Each row comes from the steps of one path. Every step used is in the known rows, and no mark comes twice. Write the path behind each row, first mark first.
Known rows:
mobib-duvogar: [ 0.18  1.66  1.93 -0.97 -0.49  0.31 -0.28 -0.91  0.83 -0.58 -1.44  1.14
  0.70  1.26  0.78  1.37  1.53  0.63  0.83  0.41 -0.92 -0.34  0.10]
pusas-mobib-turu-duvogar: [ 0.65  0.25 -0.30 -1.29  1.38 -1.23 -1.91  2.66  0.88  0.82  0.30 -0.86
  0.82  0.01 -0.85  0.54  0.27 -1.31  0.18  0.02 -2.13  0.77  4.59]
mobib-turu-pusas: [ 0.15 -0.97 -0.03  0.13  0.64 -0.71  1.34 -0.68  0.63  0.28  2.18 -0.67
 -0.27 -1.55  0.76  0.98 -1.19 -1.24  1.68  0.77 -0.07  0.11  0.09]
pusas-fotut-mobib-turu-duvogar: [-0.01 -0.24 -3.91 -0.27 -1.91 -1.18 -0.44  2.42 -1.10  0.53  0.14 -2.05
 -0.59  5.09 -0.09 -1.23  0.83  0.59 -0.84  1.12 -0.58 -1.66  1.65]
pusas-mobib-turu: [ 1.08  0.23 -0.32 -0.84  1.61 -1.34 -1.21  1.01  1.28  0.48  0.93  0.22
  0.28 -0.99 -0.05  0.32  0.39 -1.12  0.19 -0.54 -1.64  1.41  1.28]
pusas-mobib-duvogar-fotut: [ 0.84  2.31  0.78 -0.63  1.92 -0.91 -0.74 -0.62  1.38  0.05 -2.32  1.68
  0.56 -1.93 -0.83  1.42  1.35  0.42 -0.16 -2.21 -0.13  1.42  1.70]
turu-duvogar-mobib: [-1.78  0.33  2.38 -0.58 -0.82  2.08 -2.01  0.32 -2.12 -0.36 -1.92 -0.27
  1.74  1.84 -0.80 -1.09 -0.89 -1.86  1.79  0.78 -0.39 -0.81  2.53]
denot-pusas-mobib-turu: [ 1.15 -0.82  0.14 -0.36  1.53 -1.61 -2.31  0.65  1.73 -0.04  1.83  1.36
  0.82 -4.75  0.10 -0.13 -0.79 -0.90 -1.17  0.82 -1.24  1.41 -3.02]
denot-fotut-mobib-turu: [ 0.78 -1.04 -0.03  1.09 -2.27  0.27  0.12  1.04  0.05  0.25 -0.04 -0.34
  0.29  3.73 -0.19  2.50 -1.26 -1.43 -0.15  0.26  2.22  0.59 -1.68]
fotut-duvogar-mobib: [-0.74  0.03  3.03 -0.11 -1.28  4.02 -2.49 -0.51 -1.47 -0.85 -0.93 -0.02
 -0.13 -0.62 -0.49 -0.98  0.16 -0.39 -1.06 -0.09  0.14  0.69 -0.35]
duvogar-turu-pusas-fotut-mobib: [-1.22 -1.86 -1.23  1.25  0.71 -0.75  2.70 -0.55 -1.02  0.26  1.33 -0.51
 -0.66  0.99 -0.12 -3.76 -0.16  1.17 -0.06 -0.77 -0.60 -1.45 -1.38]
pusas-fotut-mobib-turu: [ 0.32 -0.24 -3.79  0.14 -1.71 -1.25  0.21  0.99 -0.71  0.25  0.71 -1.08
 -1.01  4.02  0.59 -1.29  0.94  0.69 -0.88  0.66 -0.10 -1.16 -1.32]
turu-pusas-mobib-duvogar-fotut: [ 0.53  0.79  1.39  0.17  2.85 -0.55  1.18 -1.84  1.57  0.38 -0.74  1.19
  0.07 -5.49 -0.36  0.30  0.45 -0.12  0.56 -2.54  0.39  1.27  0.59]
denot-pusas-mobib-duvogar-fotut: [ 0.91  1.04  0.93 -0.19  1.82 -1.06 -1.79 -0.96  1.82 -0.47 -1.11  2.71
  1.04 -5.68 -0.58  0.98  0.07  0.48 -1.34 -0.62  0.16  1.43 -2.83]
turu-pusas-fotut-mobib: [-0.14 -1.71 -1.90  1.18 -0.11  0.84  1.56 -1.47 -0.89  0.24  0.84 -0.24
 -0.59 -0.51  0.95 -3.93  0.10  0.15 -0.46 -0.76 -0.01 -0.99 -3.36]
fotut-duvogar-turu: [-0.57 -0.56  1.25 -0.08  0.25  2.18 -0.95  1.01 -0.29 -0.70  0.06 -0.23
 -0.30  1.43 -1.22 -0.36  0.19  1.25 -2.08 -0.12 -1.64  0.40  1.75]
kadiz-turu-pusas: [ 0.57  0.34  0.47  0.08  0.92  0.27  1.37 -0.77  0.06  0.25  1.28 -0.48
 -0.73 -2.46  1.12  0.55 -1.69 -1.17  1.97  0.21  0.16  0.73  0.72]
denot-pusas: [ 0.17 -0.99  0.79  0.30  0.26  1.14 -1.99 -1.28  0.27 -1.07  0.37  2.29
  1.59 -2.48  0.47 -0.92 -1.64 -0.68 -1.01  1.44 -0.87  0.33 -5.08]
mobib-duvogar-turu-pusas: [-0.98  0.22  2.61 -0.24  0.94 -1.14  2.52 -1.10  0.90 -0.14  0.30  0.44
  0.10 -0.69  0.16  0.49  0.72  1.20  1.56 -0.10 -0.70 -0.84  0.79]
fotut-mobib-turu-pusas: [-0.10 -1.84 -1.90  0.43 -0.04  0.56  1.50 -0.77 -0.25  0.50  1.92 -0.74
 -0.74 -0.03  1.06  1.45 -1.20 -0.04 -0.63  0.23  3.04  0.12 -0.89]
duvogar-fotut-mobib-turu-pusas: [-0.31 -0.67 -3.48  0.99  0.65  0.09  1.82 -1.37 -0.66  0.34  0.18 -0.32
 -0.78 -0.60 -0.40  3.26 -2.28  0.16 -0.66 -0.92  4.67  0.75  0.28]
kadiz-turu-duvogar-fotut: [ 0.12  2.21 -1.87 -0.56  0.38 -0.11 -0.62  1.76 -0.97  0.17 -1.91 -1.17
  0.18  1.82 -1.19  3.08 -2.08 -0.70  1.40  0.42  0.68  0.60  6.23]
denot-fotut-mobib-duvogar: [ 0.63  0.09  2.04  0.80 -2.56  1.16  0.22  0.02  0.42 -0.08 -1.89  0.70
  0.74  3.28  0.10  2.17  0.47 -0.25 -0.25 -0.42  2.15  0.16 -2.21]
kadiz-turu: [ 0.77  1.43 -0.11 -0.54  0.03  0.19 -0.28  0.39 -0.27 -0.09  0.07 -0.13
 -0.27  0.93  0.81  1.35 -0.96 -0.80  1.39  0.78 -0.39  0.74  1.40]

Which path is each row?
[-0.96  0.60  1.80 -0.45 -1.09 -0.27 -0.75 -0.45 -1.17 -0.26  0.30 -0.20
  0.22  0.64  0.16  0.78 -0.78 -1.68  2.47  1.09  0.96 -0.12 -0.18] => duvogar-mobib-turu
[ 0.55  0.94 -1.66 -0.81  1.96 -1.63 -1.54  2.29  0.58  0.76 -0.72 -0.72
  0.70 -0.35 -1.84  2.01 -0.54 -1.08  0.10 -0.78 -0.72  1.22  5.41] => pusas-mobib-turu-duvogar-fotut
[-0.17  0.17 -0.90 -1.06 -0.51 -0.60 -1.14  2.28 -0.07  0.22  0.18 -1.48
  0.71  3.06 -0.49  2.10 -0.68 -1.00  1.09  1.89 -1.24 -0.53  4.38] => mobib-turu-duvogar
[-1.09 -0.78  0.43  0.11  0.23  0.17  2.54 -1.13  0.04  0.11  0.18  0.23
 -0.33  0.75  0.50  1.08  0.70  2.15 -0.54 -0.60  2.45 -0.77 -0.23] => fotut-mobib-duvogar-turu-pusas
[-0.63 -1.51  1.67  0.46  3.50 -0.61  1.52 -0.56  0.61  0.45  1.41  0.70
  0.47 -3.09 -0.70 -2.62 -0.61 -0.47  0.84 -1.82 -1.74  0.63  0.48] => duvogar-turu-pusas-mobib
[ 0.73 -0.86 -1.05  0.27 -0.70 -0.77  0.64  0.88  0.57  0.32  2.32 -2.15
 -1.87 -1.37  0.24 -1.51  0.66  0.19 -0.28  0.72 -2.02 -0.43  0.16] => mobib-turu-pusas-fotut-duvogar
[-1.15 -0.53  2.24  0.19 -0.32 -0.17  0.82 -1.48 -0.95  0.08  1.39 -0.57
 -0.14 -2.37  0.49 -0.03 -1.35 -2.08  3.02  0.70  1.45 -0.10 -0.67] => duvogar-mobib-turu-pusas
[ 0.55 -1.18  1.76  0.34  2.93  1.05  0.29 -1.64  0.93  0.42  0.95  1.07
  0.65 -4.90  0.33 -2.64 -0.38 -1.63  0.44 -1.94 -1.51  1.29 -1.02] => turu-pusas-mobib
[-0.12  0.58  0.18  0.03 -2.49  0.03 -1.61  1.33 -1.13 -0.29  0.34 -1.81
 -1.59  0.92 -0.47 -2.46  1.60  0.12 -0.30  0.82 -1.82 -0.73 -0.19] => pusas-fotut-duvogar-mobib-turu
[-0.75  0.53  1.41 -0.02  0.43 -2.52  2.74 -0.44  0.73 -0.02  0.45 -0.24
 -0.45 -0.01  0.10 -1.87  1.82  1.67  1.76 -0.06 -2.27 -1.85  0.20] => mobib-duvogar-turu-pusas-fotut
[-0.58  0.58 -1.71 -0.09 -1.36 -1.62  1.26  0.52 -0.49 -0.04 -0.63 -0.27
 -0.71  4.44  0.16 -1.75  2.55  2.76 -0.71 -0.07 -0.47 -1.94 -0.64] => pusas-fotut-mobib-duvogar-turu
[ 1.37  1.56  1.72 -0.75  1.79 -1.35  1.25 -0.09  1.69  0.81  0.91 -0.26
 -0.89 -4.93  1.10  1.00  0.65 -0.33  1.65 -0.90 -0.28  1.33  1.98] => kadiz-turu-pusas-mobib-duvogar
[ 0.34 -0.16 -1.43  0.27 -1.67 -0.69 -0.96 -0.48  0.25 -0.63 -0.15  1.29
  0.06 -0.48  0.99 -1.90  1.17  1.84 -2.35  1.36  0.05 -1.22 -5.87] => denot-pusas-fotut-mobib-duvogar
[-0.17  0.23 -3.96  0.49  0.00  0.02  0.45 -0.42 -0.87  0.03 -0.84 -0.05
 -0.40  2.30 -0.70  3.80 -1.70  0.45 -1.26 -0.48  4.12  0.77  0.96] => duvogar-fotut-mobib-turu
[-0.78  1.76  1.46 -0.96 -0.99  0.63 -1.25  1.53 -1.82  0.09 -1.11 -1.36
  0.33  1.16 -0.26  0.90 -1.31 -1.70  2.53  1.39  0.34 -0.15  4.49] => kadiz-turu-duvogar-mobib
[ 0.32  1.43 -0.29 -1.04 -0.18  0.33 -1.07  2.23 -0.65  0.24 -0.71 -1.30
  0.32  2.10 -0.09  1.62 -1.19 -0.94  1.46  1.33 -0.99  0.03  4.99] => kadiz-turu-duvogar
[ 0.09 -0.93 -0.17  1.01  0.47  0.05  1.24 -1.42 -0.21  0.00  0.82  0.01
 -0.24 -1.50  0.66 -4.54  0.13 -0.83  1.15 -0.40 -2.66 -1.02 -2.56] => turu-pusas-fotut
[ 1.07  0.31  2.18 -0.64  1.27 -0.67 -2.23 -0.49  2.08 -0.43 -0.07  2.49
  1.28 -5.30  0.41 -0.50  0.90  0.27 -1.39  0.24 -1.29  0.99 -3.70] => denot-pusas-mobib-duvogar
[-0.54 -0.91  1.88  1.01 -0.78  1.88  0.01 -1.10 -1.17 -0.21  0.60 -0.92
 -1.11 -3.12  0.01 -4.86  0.61 -0.40  0.02 -0.53 -1.47 -0.66 -2.21] => turu-pusas-fotut-duvogar-mobib
[ 0.08 -0.70 -2.64 -0.21 -0.88  0.44 -0.04  0.19 -0.50  0.11  0.77 -0.34
 -0.39  3.10  0.72  2.23 -0.52  0.24 -1.16  0.70  2.49  0.18 -0.34] => fotut-mobib-turu
[ 0.38 -1.15  0.18  0.92 -0.13  1.72  0.21 -0.48 -0.08 -0.13  0.95 -0.87
 -1.14 -2.23  0.16 -4.23  0.77  0.22 -1.04 -0.53 -2.78 -0.46 -1.57] => turu-pusas-fotut-duvogar
[-0.84  1.28  2.11 -0.85  0.16 -1.29  0.98 -0.02  0.69 -0.48 -0.83  0.75
  0.57  2.29 -0.16  1.37  1.39  1.56  1.08  0.34 -1.14 -0.86  1.45] => mobib-duvogar-turu
[-0.99  0.23 -0.03 -0.45 -0.56  0.16  1.14 -0.24 -0.24 -0.23 -0.86  0.56
  0.05  3.53  0.21  1.79  1.24  2.45 -1.16 -0.17  2.03 -0.78  0.37] => fotut-mobib-duvogar-turu
[ 0.99  1.55  2.17 -1.16  1.36 -0.33 -1.17 -0.25  1.70  0.14 -1.10  1.40
  0.76 -1.69  0.27 -0.10  2.34  0.17 -0.17 -1.23 -1.73  0.95  0.60] => pusas-mobib-duvogar
[-0.43  0.19  2.15 -0.41 -1.78  2.00 -2.01  0.65 -0.93 -0.47  0.38 -1.15
 -0.88 -0.16 -0.43  0.93  0.14 -0.36 -0.36  0.85  0.62  0.60  1.05] => fotut-duvogar-mobib-turu
[-0.44  0.15 -2.98  0.89  0.38  2.02  0.07 -1.54 -1.44 -0.36 -2.14  1.18
  0.30  1.89 -0.75  1.90 -1.62  0.41 -1.64 -1.47  3.59  0.81 -0.43] => duvogar-fotut-mobib
[ 0.64 -1.87  4.00  1.58  0.81  1.25  0.09  1.35  1.19  0.38  0.58 -0.30
 -0.03 -2.73 -2.00 -1.47 -0.38 -1.05 -0.91 -2.03 -1.78  1.69  0.02] => denot-fotut-duvogar-turu-pusas-mobib
[ 0.39 -0.68 -1.34  0.38 -0.08 -2.25  1.61  0.06  0.44  0.46  2.31 -1.33
 -1.00 -0.70  0.69 -1.79  0.02 -0.79  1.67  0.84 -1.99 -0.93 -0.62] => mobib-turu-pusas-fotut
[ 0.50 -1.28 -3.25  0.60 -1.41 -1.53 -0.95  0.58 -0.09 -0.29  1.59  0.25
 -0.37 -0.12  0.74 -1.56 -0.35  0.73 -2.08  1.98  0.16 -0.84 -5.43] => denot-pusas-fotut-mobib-turu
[ 0.48 -0.56 -0.75  0.71 -0.48 -0.57 -1.74 -0.45  0.09 -0.89  0.48  1.44
  0.74 -1.57  0.40 -3.93 -0.29 -0.15 -1.08  1.47 -2.86 -0.88 -5.82] => denot-pusas-fotut
[-0.05  2.44  0.34 -0.37  0.14 -0.21  0.24 -1.38  0.43 -0.62 -2.74  1.31
  0.43  0.76 -0.49  3.20  0.54  0.86  0.64 -0.63  1.08  0.21  1.29] => mobib-duvogar-fotut
[ 0.00 -0.53 -0.77  0.59 -0.65 -0.11  2.07 -1.48 -0.02  0.27  0.24 -0.26
 -0.91 -0.43  1.28 -2.54  1.60  1.24 -0.20 -0.56  0.28 -1.32 -2.48] => turu-pusas-fotut-mobib-duvogar
[-0.44 -0.78 -2.67 -0.72 -1.12  0.66 -0.73  1.92 -0.87  0.43  0.09 -1.41
  0.18  4.06 -0.05  2.53 -0.64  0.15 -1.23  1.20  1.98 -0.43  2.98] => fotut-mobib-turu-duvogar
[-0.95  0.06 -3.00  0.12  0.10  2.12 -0.96  0.53 -1.77 -0.02 -2.80 -0.15
  1.02  3.28 -1.57  1.92 -1.76  0.11 -1.38 -0.63  2.55 -0.03  3.64] => turu-duvogar-fotut-mobib
[-0.18 -0.22  2.09  0.90 -1.94 -0.07  1.23  0.61  0.29 -0.02 -1.38  0.47
  0.66  4.00 -0.63  2.17  0.37  0.48 -0.10 -0.46  1.77 -0.24 -1.14] => denot-fotut-mobib-duvogar-turu
[-0.07  0.43 -0.12 -0.52 -1.20  1.50  0.08 -0.93 -0.08 -0.25 -1.35  0.82
  0.17  2.77  1.06  1.85  1.35  1.55 -1.34 -0.08  2.37 -0.32 -0.95] => fotut-mobib-duvogar
